Every row comes from one small tree of marks. The marks that hang from a mark follow it in brackets, in alphabetical order. Every link used is in the known rows. Which tree was each row made from?
Known rows:
mipom(sumid): [ 30  31 -26 -39  -5 -12  21 -20 -21  -4  -1 -46 -24  -3   8  22  27  19
 -11  17   7  22   6]
mibu(leku mita(sumid)): [ 25  -3   0  -2  -9  20  30  33  14 -63   6   0 -14  43 -26 -13  -8 -42
 -10   1 -20 -14 -18]
sumid(keda(mibu(mita))): [ 47  -7 -29 -32  26  32 -44 -54  -9 -35  23  17 -16  14 -26 -18 -21 -14
 -64   0  -8  35  -4]
mita(tugo(mipom(mibu))): [-46   2 -22 -41   8 -15 -26   4   5  30  31 -47  -4  -6  -2 -14  -8  38
  39  26  -6  -6  27]
rasip(mibu(leku mita(sumid))): [-15   1   8   7 -13  34  26   9  14 -47  13  26  32  34 -18   8  13 -63
  -7   4 -36 -15  -7]
mibu(mita): [  7   9 -15 -39  16   6 -32  -6  -3 -51  12 -22  -6  18 -29 -17  15  -2
 -30  -3  -7  14 -19]
leku(mibu(mita)): [-11  35 -32 -60   4  13 -27 -12 -31 -46  31 -41   2  23 -34  -7   4 -45
 -36   2 -30  17 -36]
mibu(leku mita): [ 13  27  -5 -25  11  -6 -16   9   5 -53  25  11   5  16 -44  -4   5 -38
 -16  -6 -20  -2 -24]
tugo(mipom(mibu(leku mita) sumid(rasip))): [-31  16 -78  43 -20 -17  18  11   9  19  -2 -29   1 -16  18  -1  15   1
  67 -45   8   7  -4]
keda(sumid(mipom)): [  8  23  43 -25  21   3  -8   3 -16  -3   3 -32 -21  22  15  36  23  30
 -50  41  11  25  53]
mita(mibu(leku) sumid(mipom)): [ 26 -14  16   1 -14 -16  31  41 -14 -16  11   9  33  18   2  26 -17 -18
  -8  44   3 -22  36]
mita(mibu(rasip(sumid(mipom(tugo))))): [-15  17  52   9   9 -39  -3  18 -10   7 -32 -12  50 -54   3  19   8  53
  14  13  28 -35  -8]
mita(mibu(leku) tugo(mipom(sumid(keda)))): [ 34 -21 -18  -9 -30  -8  20  29 -20  60  20   4  -1  -3   3 -19 -15  -2
  39  38  15 -23  13]
sumid(mipom(mibu(rasip) tugo)): [-30  30   9  13  36 -66 -23   4  14  18 -11  -1  15 -34   6  29  -6  51
  25 -18  39  33 -13]
mita(mibu(leku rasip) sumid(keda mipom) tugo): [ 41 -42  53  16 -14 -19  22  59 -12  16 -12  44   3  25 -13 -20 -41 -29
   0  33  26 -11  -5]
keda(mibu(mita) sumid(mipom)): [ 24   9  18  12  21  11 -16 -13 -25 -30  24 -13 -16  19   1  -8  19  10
 -58  21   5  22  44]
mita(mibu(leku rasip(sumid(keda))) tugo(mipom)): [-12   3  53 -11 -11   2   0  45  -9  21  -6  12  19 -23 -22 -21 -18 -11
  32  34  -2 -63 -17]
sumid(keda mipom rasip(mibu)): [-21 -22   5 -13  19   7 -53 -65   6  44 -11  42  30 -12  29  56  26   6
 -51   2   6  44  46]
mita(sumid(keda mipom(tugo) rasip(mibu(leku)))): [ -4 -50  23  47  -2  13  13 -28  44  56 -22  79  27  -2  46  58  -5   4
  -4 -17   6   4  38]
mita(mibu(leku) sumid tugo): [ 19 -31  25 -37 -50   9  42  29 -33 -18  20  -8  18  30 -14 -24 -45 -24
  15  50 -25 -40  21]
mipom(sumid(keda rasip(mibu)) tugo): [ -3 -19 -23   3 -18  20   3 -83   3  68 -33  22  11 -29  55  44  13  37
   3 -30  12  39  11]
keda(sumid(mipom rasip)): [-11   3  42  -8   2   6 -11 -18 -29   8 -16 -34 -20   9  39  31  21  40
 -45  14   7  32  68]
rasip(mibu(leku mita) sumid(keda mipom)): [ 13  14   6   9  26  18 -29  -8  57   3   4  64  50  -3 -33  56  43 -53
 -34  -7  -5 -16   2]
tugo(mipom): [-31  19   5 -35  26  -5 -26   4  -1  -1  19 -35 -13 -12   7   1  27  34
  -5  42  -8 -10  23]
tugo(mipom(mibu sumid(keda rasip))): [-11  -5 -76   2  -4  11   0 -33   3  66 -21 -39 -29 -18  51  27  -6  44
  29 -22  30  47  23]

Which tree is each row?
[-19   2  47 -47 -22 -23 -14  12 -66 -18   6 -24  19  -6 -21 -47 -20  10
   6  36  -3  -7 -21] => mita(mibu(rasip) tugo)
[ 62  -2  -4  33  32   0 -17 -21  55  10  13  65  14 -25 -24  25  -3   2
 -25 -22   8 -28   6] => rasip(sumid(keda(mibu(leku mita)) mipom(tugo)))
[ 20  -8  38  26 -21  -3  40  29 -21 -55  18  19 -23  24 -33 -74 -26 -46
   7   4 -28 -28 -30] => keda(mibu(leku mita(sumid tugo) rasip))
[-14 -39 -22  33 -12   0   9   7   2   5 -16 -21  -5  14  29 -10  -2   8
  -4 -33   3   6  -5] => leku(mibu(mita(sumid(mipom(tugo) rasip))))
[ -2 -30 -65   0 -28  16  -5  -1 -21  56   3 -38 -45  11  21 -53  11  -9
  18 -21   7  15 -21] => leku(mibu(mita(tugo(mipom(sumid(keda rasip))))))
[ 11 -22  45  25   1   9  33  30  -5  12  15  33 -48   9   1 -46 -35 -19
  11  39 -13 -33   1] => mita(sumid(keda(mibu(leku rasip))) tugo(mipom))
[-54 -14  17  11  12 -26 -33 -56  11  49  -9  29  49 -43  45  45  37  53
  -6 -13   2  10  47] => sumid(mipom(tugo) rasip(mibu))
[ 48 -20 -39   6 -13  13  12 -91 -20  52 -14  10 -29 -35  52  14 -23  59
 -14 -27  13  39  23] => mipom(sumid(keda(mibu) rasip) tugo)
[-28  31   4 -18   3   6 -21 -17   6 -38  30  38  52   7 -37  18  30 -57
 -12  -2 -39  -3 -14] => rasip(mibu(leku mita))
[-16  41  44 -29 -11 -29   2  18 -58 -41   8   9  41 -15 -29   4 -19 -28
   4  24 -12  -8 -28] => mita(mibu(leku rasip))
[-65  33 -19  14  29 -22 -32  35   4 -28  -3 -33  -1 -11 -15 -30  10  12
  37 -17  16  15 -45] => tugo(mipom(mibu(mita rasip)))
[-23   4  12 -29  -6  31 -26 -67  -5  19   2  58  37  -6   8  58  -2 -37
 -32  -6 -33  25  21] => sumid(keda rasip(mibu(leku)))
[ 28 -23 -24  20 -26  -4  20 -32 -17  71  21  20 -39 -27  34 -24  -9  13
  20   8  -6  -9  41] => mita(tugo(mipom(sumid(keda(mibu(leku)) rasip))))
[-19  22   5 -12 -11  17  25  34 -37 -68 -11 -44 -23  38 -22 -32  -4 -59
 -17  -1 -19  12 -67] => leku(mibu(mita(sumid) rasip))
[-21  40  43 -44 -14   5   4   1 -48 -41 -24 -42  40 -31 -19   8  -1   8
  -3  30 -10 -26 -19] => mita(mibu(rasip(sumid)))
[-13 -13  44  13   5   0  -9 -20 -11  33 -23 -19 -15  -8  56  27  12  79
 -17  -6  20  21  56] => keda(sumid(mipom(tugo) rasip))
[ 28   5 -37 -14  16   5   1  -2  12  42  -4 -28 -47  -4  26  13  24  30
  -2  25  29  20  11] => tugo(mipom(sumid(keda)))
[ 17 -34 -51   7 -20  47  13 -12  25 -21 -23  15  -9  43  -3  11 -58 -39
   1 -52  -5  37 -12] => mipom(mibu(leku mita(sumid(keda rasip))))
[-37   2 -87  32 -14  -9   2  -4   1  21 -16 -62 -12 -16  32 -16  21  35
  54 -41  23  25   2] => tugo(mipom(mibu(mita) sumid(rasip)))
[-15 -13  35  56  -9 -10  36  59  -7 -30  21  12 -31   9 -14 -90  -6 -26
  35  17 -22 -54 -21] => keda(mibu(leku mita(sumid tugo(mipom)) rasip))
[ 26  -2  27  35  47 -16 -30  18  57   1 -43  28 -11 -19 -17   3  21  32
 -14 -37  48  -2 -54] => mibu(mita rasip(sumid(keda mipom(tugo))))
[ 22   7 -32  33 -15 -27  29  22  -7  14  51  -2 -22 -12  -9 -62  22  -9
  41  12 -11 -39   8] => keda(mibu(leku mita(tugo(mipom(sumid)))))
[  0   3 -27 -37 -14  40  19  13 -22 -55  12 -53 -14  51 -18 -15  -9 -50
 -29  10 -31   6 -29] => leku(mibu(mita(sumid)))
[ 30 -16  41  57   0 -38  31  50  -1 -33  20  37 -21  16 -23 -63  -3 -35
   1   7   0 -28 -10] => keda(mibu(leku mita(sumid(mipom) tugo) rasip))
[-11 -35   2 -12 -17  28 -37 -39   5  14  13  65  28  14 -19 -14  -2 -51
 -12 -32 -29  10  -5] => sumid(keda rasip(mibu(leku mita(tugo))))
[-16  -5 -15  48  15  13  16  62  36 -20 -18  16 -25  31 -16 -17 -32 -37
  36 -22  18   9 -53] => tugo(mipom(mibu(leku mita(sumid(keda)) rasip)))
[ 15 -48 -47  31 -16  38  15 -14  43   1 -29  30  -4  26  10   9 -69  -3
  25 -71   7  25 -23] => mipom(mibu(leku mita(sumid(keda rasip))) tugo)
[ 26 -41  -1  35  20 -14   7  35  48 -13 -13   0 -15  22   9 -15   9  37
  -4 -11  34  -7  -3] => mibu(mita(sumid(mipom(tugo))))
[ -1  24 -40  -9  26  -8 -27   4  43 -20  -4 -34  27  -7 -28  33  20   9
  -5 -20  13   1   6] => rasip(sumid(mipom(mibu(mita))))
[-14  71  53 -27   4 -12  19  13  -5 -44 -11  -7   9 -25 -32  35  16 -23
  -4  12 -25 -34 -30] => mibu(leku rasip(sumid))
[ 40 -21 -33  -5  -9   8   8 -57   4  53 -35  -2 -34 -20  48  21  -9  61
  -1 -34  30  42  -1] => mipom(sumid(keda rasip) tugo)
[-59  50  27  -4  -3 -26  14  43  15  11   5 -27  10 -33 -26   0   0   0
  68  12 -18 -54 -13] => mita(tugo(mipom(mibu(leku rasip(sumid)))))
[ 10  15  21 -12  29 -21 -12  -9  41  17 -11 -12  10 -36   9  48  29  62
 -10   9  15 -31  25] => rasip(sumid(mipom(tugo)))
